Each row was made from one path, in order. Every step used is in the known rows, and no mark comes twice. Write each row's path.
Known rows
dufe/mige: [ 12.8 -26.9 -28.1  13.9   7.6 -10.3 -17.8  14.4  -0.5 -12.9 -15.4  -0.9
 -12.7  34.1  35.8 -18.3   8.6 -21.6  18.1 -15.2 -10.8 -12.2   2.8]
zopevel/sular: [ -0.5 -20.7 -15.9  -3.5  14.9 -14.6 -12.6  -0.5  -1.7 -10.5 -19.4  15.4
 -16.5  26.9  27.1 -34.3  15.9 -36.6  16.1   0.8 -14.1 -12.2   4.9]
dufe/lemo/zopevel/sular/vufan/mige: [ -1.3 -21.5 -10.4  -8.2  21.8 -24.9 -16.5  -6.3 -13.4  -9.2 -23.2 -12.6
 -17.3  30.6  15.3 -26.2  21.3 -17.2  -3.5  -1.5 -29.0 -19.6  -1.5]
fikiz/mige/vufan/sular/zopevel/reku: [ 12.4 -28.0   4.6   6.8   2.2 -19.4 -10.5   2.3   3.0   9.9 -21.2  21.9
 -43.5  47.9  23.2 -37.4   4.5 -32.0   7.1  -3.0 -11.5 -18.8   3.2]
vufan/mige/fikiz/poka: [  6.8 -13.6  -5.7   9.3   7.5  -1.7 -16.4  13.4  12.3  15.0 -14.2  -8.9
 -12.8  29.0  16.5 -26.0  19.9 -19.7   7.2  -9.4  -3.2 -20.4   9.7]
sular/vufan/mige/dufe: [  4.6 -21.1  -1.8  -8.5  21.2 -30.8 -26.1  15.1   6.3  -1.6 -25.5   9.7
 -10.1  29.6  30.2 -23.8  -0.9 -16.1   6.5  -8.3   6.5  -2.0  16.4]
fikiz/mige/vufan/sular/zopevel: [ 11.0 -24.2   5.9   9.8   4.7 -28.3  -3.0   2.6   1.1   7.2 -16.1  20.4
 -36.7  53.1  19.9 -28.2   5.7 -22.7   7.4   1.7 -15.2 -20.2   7.9]
dufe/lemo/zopevel/sular/vufan/mige/fikiz: [ -3.7 -17.3 -16.5  -3.5  17.5 -25.0 -11.6   0.3  -8.4  -3.7 -25.3 -18.1
 -17.3  30.3  10.2 -33.7  19.8 -14.9  -3.7  -5.0 -30.8 -30.5   1.6]
zopevel/sular/vufan/mige: [  1.9 -27.4 -19.9 -13.9  34.0 -21.4 -14.1   7.4   3.0 -11.6 -26.1  16.3
 -13.9  36.0  14.6 -39.5  12.5 -40.3  -1.6  -3.5  -4.0  -6.6  13.9]
zopevel/sular/vufan/mige/dufe/lemo: [  0.9 -24.1 -15.0 -12.9  34.1 -27.2 -20.5   7.4  -8.7 -11.2 -17.1  12.9
 -11.8  26.6  17.7 -43.8  11.9 -25.0   2.8  -3.1  -9.9 -12.1   9.8]
fikiz/mige/dufe/lemo/vufan/sular: [  3.9 -34.5  14.6   4.9  -4.4 -16.5 -24.6   4.5 -12.8   6.9   5.9   1.6
 -19.2  40.1  20.4 -25.1  -2.0  -0.4  14.3   7.4  -9.5 -16.0   5.1]
vufan/sular/zopevel/lemo/dufe: [ 27.2   5.6  -5.8   0.0  -0.8 -36.6  -6.9   1.9  16.6  -0.7 -13.9  23.7
 -14.4  48.3  38.2 -23.5  -0.7 -24.7  28.9   1.2  -1.3  -9.1  24.7]
reku/zopevel/lemo: [  6.3 -23.1   6.0 -10.0 -14.7 -26.1   1.3  -5.7  20.1 -17.1 -33.0  -0.9
 -16.0  11.8  46.4 -18.0  27.5 -44.2  30.4   6.4 -21.6 -17.8  -3.7]
dufe/lemo/zopevel/sular/vufan/mige/fikiz/poka: [  1.7 -14.8 -11.7   1.7  16.1 -23.3  -8.9  -4.9  -7.0   0.0 -15.3 -20.7
 -20.5  36.4   2.4 -33.7  18.0 -16.3  -6.3   2.1 -32.6 -31.2   0.8]
sular/vufan: [  6.1 -20.4  -6.8 -10.8   7.6 -37.1 -11.7   4.6   5.2  -3.5 -33.7   3.4
 -18.5  43.0  25.8 -26.7  -4.4 -31.8  14.1   1.5   0.8  -6.3  13.1]
reku/zopevel/sular/vufan/mige/fikiz/poka: [  4.6 -14.0  -8.3  -4.3   5.8 -27.4   8.6   4.6  20.7  -4.5 -31.6   8.6
 -10.4  28.3  11.8 -39.9  16.3 -47.9  -1.6   6.7 -21.5 -26.5   6.4]
sular/zopevel: [ 18.0   2.3 -12.9  13.8  -3.1 -36.8 -20.1  -6.0   6.9   6.5 -26.6  14.1
 -11.7  30.0  49.9 -10.9  13.6 -14.3  28.0   5.3 -10.8 -11.5   4.4]
lemo/zopevel: [  1.3 -13.6   1.0   8.7  -5.4 -22.8 -16.7  -7.4   8.8  -2.8 -26.0  -6.9
 -20.3  27.9  33.8  -0.4   9.8 -14.3  10.5   0.2 -25.2 -12.4   3.2]
fikiz/mige/dufe/lemo/zopevel/sular: [ -0.4 -28.8   2.5  15.3   4.1 -12.9 -30.7  -1.3 -15.5  -2.6   1.6  -2.8
 -28.1  27.5  22.5 -19.2  12.8   0.2   9.4   3.2 -30.2 -21.4  -4.0]
mige/dufe/lemo/vufan/sular: [  2.2 -17.7  14.7  -6.3  -2.6 -32.5 -21.8   1.1 -11.3   3.9  -3.0   5.4
  -4.9  24.6  32.4 -28.0  -5.9   1.7  25.3   7.0  -6.9 -15.5   8.3]
mige/dufe/lemo: [  0.3  -9.4   8.4   4.4  -0.7 -28.7 -31.8   2.3 -17.8  -1.1  -8.1   0.4
 -13.0   9.9  47.2 -22.7   6.2   3.7  34.8  -1.0 -13.2 -18.1   0.3]
zopevel/sular/vufan/mige/dufe: [  1.7 -24.1 -15.9 -10.3  32.5 -24.9 -18.4  10.5   3.3 -10.7 -20.5  21.7
 -11.7  28.4  19.6 -38.8   7.0 -29.3   1.2  -4.1  -5.0  -6.8  15.2]
vufan/sular: [ 11.5 -10.9   3.8  -3.1  -3.9 -20.7  -4.4   8.6   3.1   3.7 -19.0  18.4
 -18.4  43.6  32.4 -26.8  -6.0 -27.2  17.5  -0.8   4.9 -13.8  18.7]

Which path is each row?
[ 22.2   2.1 -14.1   6.2   0.6 -38.9 -21.9  -9.5  16.0  -8.3 -19.3   8.3
 -12.4  32.5  45.7 -12.7  18.0 -22.4  39.9   0.0 -13.3  -4.1  11.3] => sular/zopevel/lemo/dufe
[ -0.8 -17.6  -9.5  -6.4  12.1 -33.3 -11.6 -10.9 -14.8 -10.9 -22.6 -13.0
 -20.8  33.4  16.8 -27.8  12.7 -18.5   3.2   4.4 -31.9 -22.5  -2.8] => dufe/lemo/zopevel/sular/vufan
[ 22.7  -4.8 -21.8  10.8  12.6 -42.6 -13.8  -3.7  14.7 -14.4 -19.1  10.3
 -15.8  36.0  39.0 -19.8  16.2 -24.2  34.0  -8.1 -23.5 -10.2   8.6] => sular/zopevel/lemo/dufe/mige/vufan
[ 21.7  -8.9 -12.9   5.3   0.8 -36.4 -15.3  -8.6  15.0  -4.2 -22.6   6.6
 -19.3  27.3  50.4 -16.6  23.8 -21.9  36.7   6.8 -13.8 -12.8   4.5] => sular/zopevel/lemo
[  9.5  -7.7 -14.0   6.1  15.9 -28.3 -11.8  13.7   1.2 -15.6 -14.6  15.6
  -9.4  52.3  19.5 -26.0  -8.7 -27.3  16.8 -25.5 -13.2  -4.3  20.3] => lemo/dufe/mige/vufan/sular
[ 12.8 -27.5 -16.4   7.1  17.9 -23.4   3.3  16.7   1.6 -11.8 -18.0  16.2
 -24.2  45.4  24.9 -36.8  -1.5 -27.0   8.9 -17.3 -15.5 -20.2  11.9] => dufe/mige/vufan/sular
[  3.0 -15.9  12.1  -6.6  11.0 -35.3   8.2   4.1   1.6   0.0 -28.5  24.0
 -29.6  40.5  24.6 -39.2  -1.3 -31.8  13.0  -5.1 -11.2 -19.7  14.8] => mige/vufan/sular
[ 10.8 -24.8   8.9  11.3  -6.3 -25.7 -25.5   2.1 -10.0  10.5   4.4   7.5
 -16.6  41.7  24.7 -21.3   0.2   5.1  15.7  11.0 -12.5 -17.8   5.2] => fikiz/mige/dufe/lemo/vufan/sular/zopevel
[ 25.5   0.3  -8.1   2.0  -7.9 -23.5 -14.0   4.6   8.9  14.6 -26.3  28.9
 -22.4  39.6  45.4 -32.6  -4.8 -31.1  19.3  -1.7   6.8 -12.6  14.2] => vufan/sular/zopevel/reku
[ 15.3 -18.6 -31.3  27.1  -0.5  -7.1  -6.4  19.2  10.3   1.6  -7.2 -12.4
 -16.6  41.9  17.1 -32.8   4.3 -20.1  14.5 -11.8 -17.5 -28.4   7.0] => dufe/mige/fikiz/poka
[ 10.0  -7.7   8.9   1.2  -3.9 -41.9 -21.5  -2.1  -9.4   7.7  -3.3  10.8
  -2.1  25.6  38.2 -25.1  -4.3   7.0  28.2  11.4  -9.8 -17.2   8.7] => mige/dufe/lemo/vufan/sular/zopevel
[ -2.3 -16.8 -10.0   6.3   9.3 -19.9 -10.7  -8.8   6.8  -9.7 -22.8   3.2
 -19.7  28.2  24.7 -13.9  13.5 -24.1   2.1   1.6 -32.3 -15.8   2.9] => lemo/zopevel/sular
[  2.7 -21.3 -16.3  -6.8  17.0 -25.1 -14.2  20.7  12.7   4.9 -35.0  -2.7
 -12.5  39.3  15.6 -34.4   3.5 -26.7   0.7 -11.7   3.1 -14.8  17.2] => sular/vufan/mige/fikiz
[ 29.6   3.8 -25.7  11.6   0.6 -31.3  -1.7  17.3  21.1  -2.8 -12.3  15.3
 -11.8  51.7  31.1 -33.3  -3.9 -21.3  23.6  -8.7  -7.2 -20.5  26.5] => vufan/sular/zopevel/lemo/dufe/mige/fikiz
[ 22.6 -20.6 -23.8  10.1  15.4 -24.4  -3.9  13.9   6.0  -4.7 -25.4  23.6
 -28.5  41.9  34.2 -42.3   0.3 -30.4   9.6 -18.3 -12.8 -20.2   8.3] => dufe/mige/vufan/sular/zopevel/reku
[  3.0 -15.9 -13.8   5.9  17.2 -23.7  -3.3  -0.2  17.1  -1.8 -21.2  -4.3
 -21.9  41.4  -0.4 -27.2   7.1 -25.9 -14.8   2.1 -29.8 -22.9  12.5] => lemo/zopevel/sular/vufan/mige/fikiz/poka
[  6.7 -18.9  -2.7  -4.3  -0.7 -33.6   2.7  -0.5  19.1 -27.4 -30.7   2.7
 -12.4  20.8  34.9 -23.2  20.4 -45.7  27.5  -9.3 -30.7 -13.8   2.1] => reku/zopevel/lemo/dufe/mige/vufan
[ -2.5 -34.7  10.0  -9.2  11.1 -18.3 -29.0   2.4   8.9   4.1 -13.6   3.2
   5.1  21.1  24.7 -12.4   9.4  -9.2  11.9   0.8   2.5   3.1  10.0] => lemo/vufan/mige/dufe
[ -5.2 -30.2  -2.5 -12.3   6.8 -16.9 -19.6   1.2 -10.2   7.7 -17.0 -23.4
  -0.6  27.9  14.1 -29.7  22.2 -12.4  13.0  -2.1 -10.4 -18.9  -0.8] => dufe/lemo/vufan/mige/fikiz
[  1.9 -18.0  -7.5 -11.7   1.9 -35.8   5.4  -1.3  13.1 -15.5 -39.1  17.1
 -10.8  25.4  26.5 -33.6  11.7 -50.8   7.9   9.4 -21.4 -18.7   2.8] => reku/zopevel/sular/vufan
[ 13.8 -10.0  -8.6   6.5 -13.1 -23.2   3.5   3.0  26.0 -16.1 -19.1  -9.0
 -11.0  27.9  25.6 -24.5  16.6 -42.7  27.0  -4.9 -29.0 -21.4   4.7] => reku/zopevel/lemo/dufe/mige/fikiz/poka
[ -1.3 -13.1   1.1   2.1  -2.2 -26.1 -19.2 -11.7 -15.4  -2.4 -21.5 -20.4
 -19.5  25.2  31.8 -11.6  18.2  -8.2  15.2   0.8 -29.8 -22.3  -6.7] => dufe/lemo/zopevel
[  0.0 -18.6  -8.6   0.7  23.2 -28.6 -17.2   0.6  10.7 -10.4 -24.4   9.3
 -16.6  27.2  19.8 -18.2   4.1 -15.7  -8.1  -1.3 -24.5 -12.3  11.4] => lemo/zopevel/sular/vufan/mige/dufe
[ 14.8 -21.6 -11.3  -5.6  16.8 -25.2  -5.3   9.2  12.1 -25.6 -11.6   5.0
 -21.8  42.4  25.0 -31.7   6.3 -37.8  27.8 -17.6 -15.1  -6.4  19.2] => zopevel/lemo/dufe/mige/vufan/sular
[ 34.8   6.3 -19.2  15.6  -2.2 -31.2   1.7  10.2  22.4   1.7  -2.4  13.1
 -16.1  57.2  22.4 -33.8  -4.9 -23.4  21.9  -2.9  -8.6 -22.0  26.8] => vufan/sular/zopevel/lemo/dufe/mige/fikiz/poka
[ 27.9  -3.6  -5.3  -0.3  -2.1 -34.1  -0.6   1.6  15.0   1.4 -16.8  22.1
 -20.3  42.7  41.0 -25.8   5.5 -26.3  26.0   5.9  -1.8 -16.1  19.7] => vufan/sular/zopevel/lemo
[  0.4 -11.4   0.6   1.4  10.4 -38.9 -23.2  -2.9 -12.7  -8.0 -13.8   0.1
 -17.1  19.1  31.3 -26.4  -0.1   0.1  14.3   2.7 -27.7 -21.6   3.3] => mige/dufe/lemo/zopevel/sular/vufan
[ -1.1 -17.6   0.6   1.6  24.2 -12.4 -33.5   5.6  -9.7  -4.0 -10.2   2.3
  -9.1   8.5  32.2 -18.0  24.0   0.6   6.2 -10.1 -17.4 -14.1   2.1] => vufan/mige/dufe/lemo/zopevel/sular
[ -0.2  -7.5   9.5   9.0  -2.9 -30.2 -30.5  -3.5 -13.7  -1.0 -10.5  -5.5
 -15.7  10.4  43.4 -12.9   5.6  10.2  24.7   0.5 -26.0 -21.0  -1.3] => mige/dufe/lemo/zopevel
